In the rows, zero is written as 128.
Known rows, with every step that occurs:
a/h: [ 96  93 171 149  91 173 138 134  84 147 135  71 114  93 117 157 147  92
  97 149 176 139 112  93 114  85 160 163 124 154 148 163 173 107 142 131
 126 134 166 171 174 103 122 115 182 114 118 121 134 105 133 141 124 152
  95  83 138 135 160 102 140 118 122 109 122 170 135 139 108 175 148 141
 129]
n/a: [113  92 175 149  74 179 133 141 107  89 157 112 132  90 103 151 122  79
 116 145 181 138 122  72 160 113 139 153 145 169 173 122 209 150 110 141
 118 124 149 170 158 131 144 131 154  93 144 160 142  94 139 150 128 149
 109  87 154 142 114 116 131 100 104 148 146 174 120 133 113 149 185 154
 104]
s/v/k: [129 137 141 107  98 163 136 130  82 121 117 110 122  89 129 129 140 101
 113 168 187 107 152 112 116  94 133 127 106 174 157 176 203 115 185 120
  94 157 186 130 133 126 130 114 121 107 121 148 146 106 148  91  99 125
 106  90 142 147  79 119 167 143 129 104 124 157 132 148 130 170 113 155
 153]
a/c/k: [126 109 179 140  65 177 103 171 123  91 120 112  91  81 108 128 114 102
 132 187 175 131 107 106  96 110 143 135  96 166 181 142 166 115 148  91
 105  88 162 175 124 118 134  82 172 106  91 139 124 110 186 110 141 120
 138  85 157 156 120 144 123 122 125 158 115 155 143 127 207 173 107 155
  94]
c/k/v/a: [142 103 189 124  90 192 116 115 141  99 147  84 124  52  95 113 128 108
  94 157 166 147 152  88 105 157 147 157 122 139 157 133 211 126 135 134
  99 147 109 172 150  96 142  85 181  96 110 136 153 131 164 137 117 110
 126  86 181 172  99 114 157 120 142 160 117 194 115 151 173 165 145 166
  90]
s/v/a: [151  98 146 124 108 162 120 137 102 104 137 101 127  66 126 122 130 106
  92 153 160 146 148  82 108 140 123 165 103 164 168 150 192 124 143 137
 113 165 121 148 146  94 120  85 175 120 149 136 144 120 150 124 130 104
 122 100 167 162 108  94 146 133 133 144 124 182 127 160 126 159 169 162
 127]
s/c/k/v: [131 104 191 122  88 185 109 106 156  87 129  93 113  65 136 103 150 101
  95 161 163 129 122 114 115 151 152 149 120 139 149 123 224 128 161 133
 100 138 153 169 150  97 119  98 163  77  80 140 166 123 164 141 125 107
 118  51 169 160  85 158 154 132 147 151 117 167  93 130 202 151 104 168
  92]
l/s/c/k/n: [131  84 167 171  80 161 105 126 146  56 124  84 122  97 196 104 117 140
 116 169 202 159 102 109 109 119 152 137  81 166 142 136 161 134 172  96
 108 126 165 184 166 111  89  82 189 106 102 149 145 104 187 117 133 144
 126  58 177 124  92 152 123  95 147 135  94 145 135 161 198 132  98 174
  96]
l/s/c/k: [157 117 189 137  75 204 104 143 141  53 112 102 111 105 173  85 131 129
 114 169 158 143 111 108 112 117 131 132  85 165 161 133 185 130 164  84
 103 109 164 172 149 106 103  92 195  98 124 157 120  95 168 114 135 119
 144  45 173 140 118 158 124 127 129 152 119 173 134 142 202 141 123 145
  94]
l/s/c/k/v: [133 107 181 123  82 188 107 103 162  85 129  98 116  75 148  91 150 100
  89 156 161 131 122 121 123 144 153 153 117 139 143 120 231 124 165 133
 105 142 157 173 153  90 112  90 172  82  96 137 160 124 162 153 114 110
 130  48 181 157  92 164 157 137 152 160 114 172  93 144 206 140 115 165
  92]
a/v: [151 101 137 124  51 153 117 153 122  83 113 113 103  92 102  99 145  97
  87 162 190 108 122 100  98 128 145 157 114 172 145 154 168 151 159 111
 138 146 151 174 169 136 158  90 148 101  95 127 145  98 114 112 126 173
 114  79 147 125 106 147 158 140 130 163 126 131 104 138 152 134 120 172
 103]
v/a/c/k: [129 111 183 139  68 186 100 168 123  92 124 103 100  75  92 122 111 116
 127 182 170 143 117 101  92 123 142 144  98 165 181 138 164 115 137  94
 102  93 141 184 123 114 134  75 187 111 101 143 125 117 191 109 138 116
 144  90 171 160 122 129 122 118 125 164 116 172 153 137 205 175 123 160
  87]
c/k: [149 117 184 139  79 185 112 150 137  67 120  98  95  69 133 120 133  96
 119 179 177 133 132  96 114 116 143 125  92 171 163 153 175 123 153  88
 105 107 160 163 150 113 131  94 162  98  97 151 123  84 162 110 142 128
 131  68 154 152 127 145 123 131 131 129 116 157 121 131 192 163 107 150
  92]
v/a: [144  92 169 135  95 189 126 134 109  98 135  94 129  69  99 123 119 112
 106 143 161 142 144  76 103 136 131 154 109 158 165 148 183 134 134 121
 103 135 112 172 150 106 133  97 178 107 136 132 144 114 155 123 119 131
 122  87 172 151 118  97 145 108 124 154 125 193 139 157 128 162 173 159
 107]
k/v: [116  90 160 122  94 164 125  99 142 112 141 100 114  60 113 123 154  76
  95 150 169 116 129 109 122 139 154 158 130 139 136 126 229 122 158 162
 111 159 150 168 157  95 125  96 139  86  93 119 179 123 147 153 106 125
 109  65 164 162  84 141 174 128 144 146 120 161  87 135 153 150 123 171
 102]
v/k/z: [137 112 182 117  57 184 174 121 112 116 132 107 109  94 100 122 122  91
 149 181 185 108 141 136 115  60 139 126 118 167 158 144 173 143 142  94
  98 132 172 123 156 175 147 149 151 107 107 161 158 108 152 107  85 149
 102  89 150 112 104 136 168 145 153 108 129 159 148 130 131 160 134 163
 139]
l/s: [136 100 136 139  72 173 127 134 128  87 121 109 117 113 158  94 129  94
  98 148 168 114 115 116 130  92 124 152  92 165 139 126 199 117 168 118
 133 137 168 164 161 104 103  79 176 112 165 131 130 106 142 134 106 143
 136  67 178 131 112 141 159 129 132 165 113 179 121 165 140 133 163 141
 126]
n/s/v/a/h: [112 100 156 141  98 167 115 135  81 150 136  72 128  86 135 146 143 103
  80 146 175 152 125  88 110 100 150 178 116 154 156 149 179 102 138 137
 134 161 138 163 175  76 121  87 201 138 141 123 124 117 134 131 122 132
 111 114 155 141 157  85 140 120 140 118 116 185 149 154 114 185 169 141
 146]
v/k: [122 129 167 115  87 192 146 122  90 114 122 100 125  91 102 126 135 114
 134 160 189 107 145 109 117  87 140 118 116 168 154 181 195 127 175 104
  85 126 176 157 133 146 142 128 128  90 105 147 151 101 156  95  87 151
 111  82 149 136  84 125 165 120 118 110 129 165 137 143 127 173 119 154
 134]
s/v: [146 100 120 123 113 134 116 141 100  98 121 119 110  75 157 123 147  72
  92 160 166 123 130  98 120 120 123 154  93 179 156 150 193 118 164 140
 130 171 173 133 155  92 108  80 141 118 135 135 144 104 129 126 140 109
 107  86 139 158 103 119 145 154 134 126 131 149 106 139 130 152 131 158
 144]
l/s/v/k/c: [121 107 107 138  93 160 111 130  97 109 129  91 136  91 155 127 142 115
 141 165 169 125 145 132 130  90 131 127  90 171 150 162 204 133 178 122
  97 123 172 163 143 101 105  88 149  85 125 143 138 121 133 110  76 129
  96  87 165 156  89 133 126  94 148 134 107 161 123 150 168 127  89 168
 130]
k/n: [113  69 143 171  88 134 123 117 122  85 135  89 120  79 163 137 122 115
 115 159 213 139 115  97 118 108 155 143  95 164 139 144 163 134 160 123
 115 140 159 182 166 114 103  92 161 106 101 131 171 107 170 126 128 157
 110  77 159 128  85 133 138  93 139 129 100 135 127 148 149 147 109 184
 107]

Rows:
[ 96  83 160 133  82 167 117 144 104 142 138 111 115  76  63 128 109 107
 117 153 164 131 105 108  92 140 140 175 130 142 179 121 190 118 139 151
 107 121 129 196 120 112 132  80 187 109 109 108 162 156 183 140 105 117
 135 106 182 163  94 116 161  98 127 194 127 184 145 142 157 172 155 177
 109] => k/v/a/c
[138  76 151 155  81 182  99 117 121  55 103 102 130 113 213  91 146 148
 122 132 178 127  81 104 109 120 128 139  90 169 149 136 187 141 180  97
 116 129 162 200 169 106  91  89 189 104 116 141 157 116 166 101 118 143
 135  64 178 107  63 152 133  78 143 147 117 155 146 135 154 147 145 161
 124] => k/n/s/c
[111  98 126 140  87 180 122 128  90 109 132  84 131  87 127 140 135 119
 160 161 174 122 141 111 125  93 138 117 102 168 151 174 191 139 164 108
  85 103 159 181 145 115 121 106 140  64 100 142 147 115 139 107  73 143
  91  86 159 153  88 132 125  78 129 129 109 162 127 136 161 138  81 176
 110] => v/k/c
[109  97 150 157  88 152 135 113 109 101 134  85 131  91 147 134 121 129
 127 166 221 130 127 110 111  97 159 126 101 161 138 167 167 133 179 113
  95 142 170 172 157 137 113 101 146 101  88 142 173 111 179 101  94 159
 105  82 159 121  70 133 157  96 139 108 102 145 143 156 147 160  92 183
 122] => v/k/n
[153 105 135 126  98 163 117 135 107 100 136 100 130  81 139 105 127 108
  81 150 157 147 144  95 110 134 117 171  91 164 161 135 194 117 150 134
 121 167 125 149 152  82 109  71 188 127 173 135 129 125 147 130 125 110
 132  95 182 162 113  96 155 133 140 162 119 195 125 177 132 147 180 155
 134] => l/s/v/a
[153  93 132 140  99 152 100 129 111  88 127 100 133  68 162 114 134 113
  90 150 175 143 137  88 103 134 127 162  91 167 159 142 190 123 160 125
 124 169 127 159 162  85 112  61 180 131 143 134 139 128 153 107 127 116
 136 112 180 146  94 104 143 115 152 144 109 175 140 161 143 166 160 164
 138] => k/n/s/v/a
[162 111 187 135  69 206  90 145 144  49 104 101 108  95 182  91 146 133
 123 162 163 133 106 105 105 125 130 126  86 173 162 141 183 132 168  70
 107 102 164 184 156 106 115  86 181 102 100 158 123  96 167  98 142 121
 146  58 166 135 102 163 114 112 134 142 120 156 143 124 203 160 117 143
 100] => n/s/c/k
[ 95  99 188 137 102 180 129 111  96 161 152  61 129  71  93 150 141 100
  80 143 175 156 130  93 108 117 163 182 138 133 148 150 195 105 130 156
 117 152 129 172 174  88 131 106 201 119 116 115 150 126 141 157 103 138
 102  95 160 149 152  86 155 110 139 129 121 198 132 151 117 178 164 147
 121] => k/v/a/h
[109  81 133 144  82 142 101 162  87 124 128 117 119  84 114 128 106 117
 117 158 178 136  95 113  88 120 133 172 104 156 179 124 170 110 151 131
 122 135 141 186 126 102 115  51 186 139 123 113 146 151 185 113 118 114
 143 124 186 147  89 111 144  96 139 183 117 166 163 145 160 174 153 175
 135] => k/n/s/v/a/c
[126 102 118 137  71 169 114 136 102 102 129  88 129  87 116 122 138 121
 146 164 187 116 142 117 117 101 145 124 102 168 148 174 186 145 171 108
  95 109 163 182 149 128 138 104 141  72  86 141 146 117 130  97  69 158
  91  88 157 147  91 141 128  90 136 143 106 148 120 138 172 129  74 182
 103] => a/v/k/c
[122 103 112 138  96 161 111 133  86 110 131  90 133  82 142 137 143 111
 148 161 171 122 148 118 125  93 136 124  94 171 153 171 198 133 171 122
  94 123 170 159 141 105 115 100 135  78 108 148 144 117 134 103  82 126
  89  94 157 159  90 126 123  92 144 124 110 157 124 137 162 135  79 176
 128] => s/v/k/c
[126  81 136 165  56 156  76 141 136  71 109 101 109  88 193 111 130 123
 124 160 206 116  94 113 110  99 147 135  82 171 148 134 164 116 178  87
 132 119 167 204 171 103 113  43 171 127  91 135 133 118 180  89 120 148
 152 103 179 118  78 157 134  83 165 149  91 135 156 129 195 176 112 163
 122] => a/c/k/n/s
[144 102 149 131  45 163 121 153 119  84 134 119 122  93  88 116 133  86
  87 157 206 121 122  86 128 127 152 166 144 178 162 135 191 169 127 127
 143 144 144 174 172 143 172 111 150  96 115 146 139  97 105 132 120 174
 113  88 147 126 110 137 146 129 118 173 140 141 104 140 141 129 154 168
  95] => n/a/v
[109  83 161 174  74 143 107 146 131  85 132  90 106  80 147 133 108 125
 126 182 210 149 100 107 101 111 163 139  90 165 157 140 145 125 159 105
 110 115 164 189 147 120 110  72 177 109  78 135 151 113 197 113 134 138
 128  86 167 137  93 144 125  94 142 140  96 137 144 146 201 156  82 184
  94] => a/c/k/n
[136  86 155 148  78 192 101 115 113  63 101  99 135 116 207  92 145 159
 123 136 184 121  95 111 104 117 129 133  96 168 146 141 185 144 188  94
 105 129 169 197 168 116  97  95 180 103 112 144 155 120 167  93 108 145
 137  66 175 103  59 154 137  76 138 139 119 155 154 137 150 152 138 162
 134] => v/k/n/s/c
[159 100 204 131  57 193 150 135 142  78 128 106  95  92 134 107 125 102
 139 184 163 133 122 126 108  88 133 134 103 173 169 123 162 148 123  77
 104 112 163 138 162 151 132 137 186 104 107 169 137 101 161 113 125 129
 117  64 159 118 121 152 133 147 156 126 131 159 142 123 178 147 132 157
 109] => s/c/k/z
[122  99 141 154  71 146 125 123 114  98 129  88 129  91 138 116 119 132
 115 167 235 127 128 114 103 107 163 132 107 162 135 167 162 144 181 111
 107 148 169 171 161 146 130 101 147 103  79 139 168 106 162  98  93 175
 102  85 157 117  68 138 162 107 144 125 100 129 136 163 156 150  83 189
 119] => a/v/k/n
[130  93 174 123  96 182 123 107 131 113 149  86 130  56  89 120 132 103
  92 143 162 137 148  84 110 153 142 166 126 138 156 135 212 129 136 152
 103 155 109 173 154  93 135  94 175  96 122 128 170 135 158 143 106 120
 122  83 180 166  96 110 167 114 140 164 123 195 112 157 141 160 162 173
 101] => k/v/a
[139 101 154 150  43 150 110 151 136  73 144 102 121  89 106 112 120 105
  92 168 222 138 121  89 128 130 165 160 131 175 158 131 172 167 131 117
 135 138 143 178 178 145 164  99 160 100  99 155 140  96 126 131 127 173
 112  91 153 127 103 146 140 121 131 166 120 131 108 146 176 126 127 180
  84] => c/k/n/a/v
[159 105 196 133  52 178 152 143 147  87 128 103  89  77 118 119 120  84
 139 193 168 125 127 125 117  79 140 131  99 169 163 126 157 138 123  82
 108 116 162 130 164 153 138 125 172 110 101 164 132  98 161 115 127 137
 116  78 151 123 129 148 140 157 162 122 119 153 136 122 177 155 122 163
 113] => c/k/z
[137 114 173 134  74 169 103 171 115  97 123 113 103  73 107 123 109 111
 119 182 166 145 115 103  93 129 137 147  98 165 188 138 163 114 143 103
 108 105 148 169 120 111 129  70 183 118 105 143 124 119 187 109 139 108
 141  99 167 163 118 125 126 127 133 162 117 167 147 137 208 174 120 157
 101] => s/v/a/c/k
[155  97 109 145  89 125  82 142 122  74 114 109 113  77 213 113 152  94
  91 167 191 127 116 112 118 113 137 147  72 178 148 141 187 112 183 112
 142 164 179 147 173  80  96  40 155 136 123 143 132 111 150 100 142 119
 133 100 161 139  88 139 138 134 171 122 101 137 123 134 174 165 111 160
 148] => c/k/n/s/v
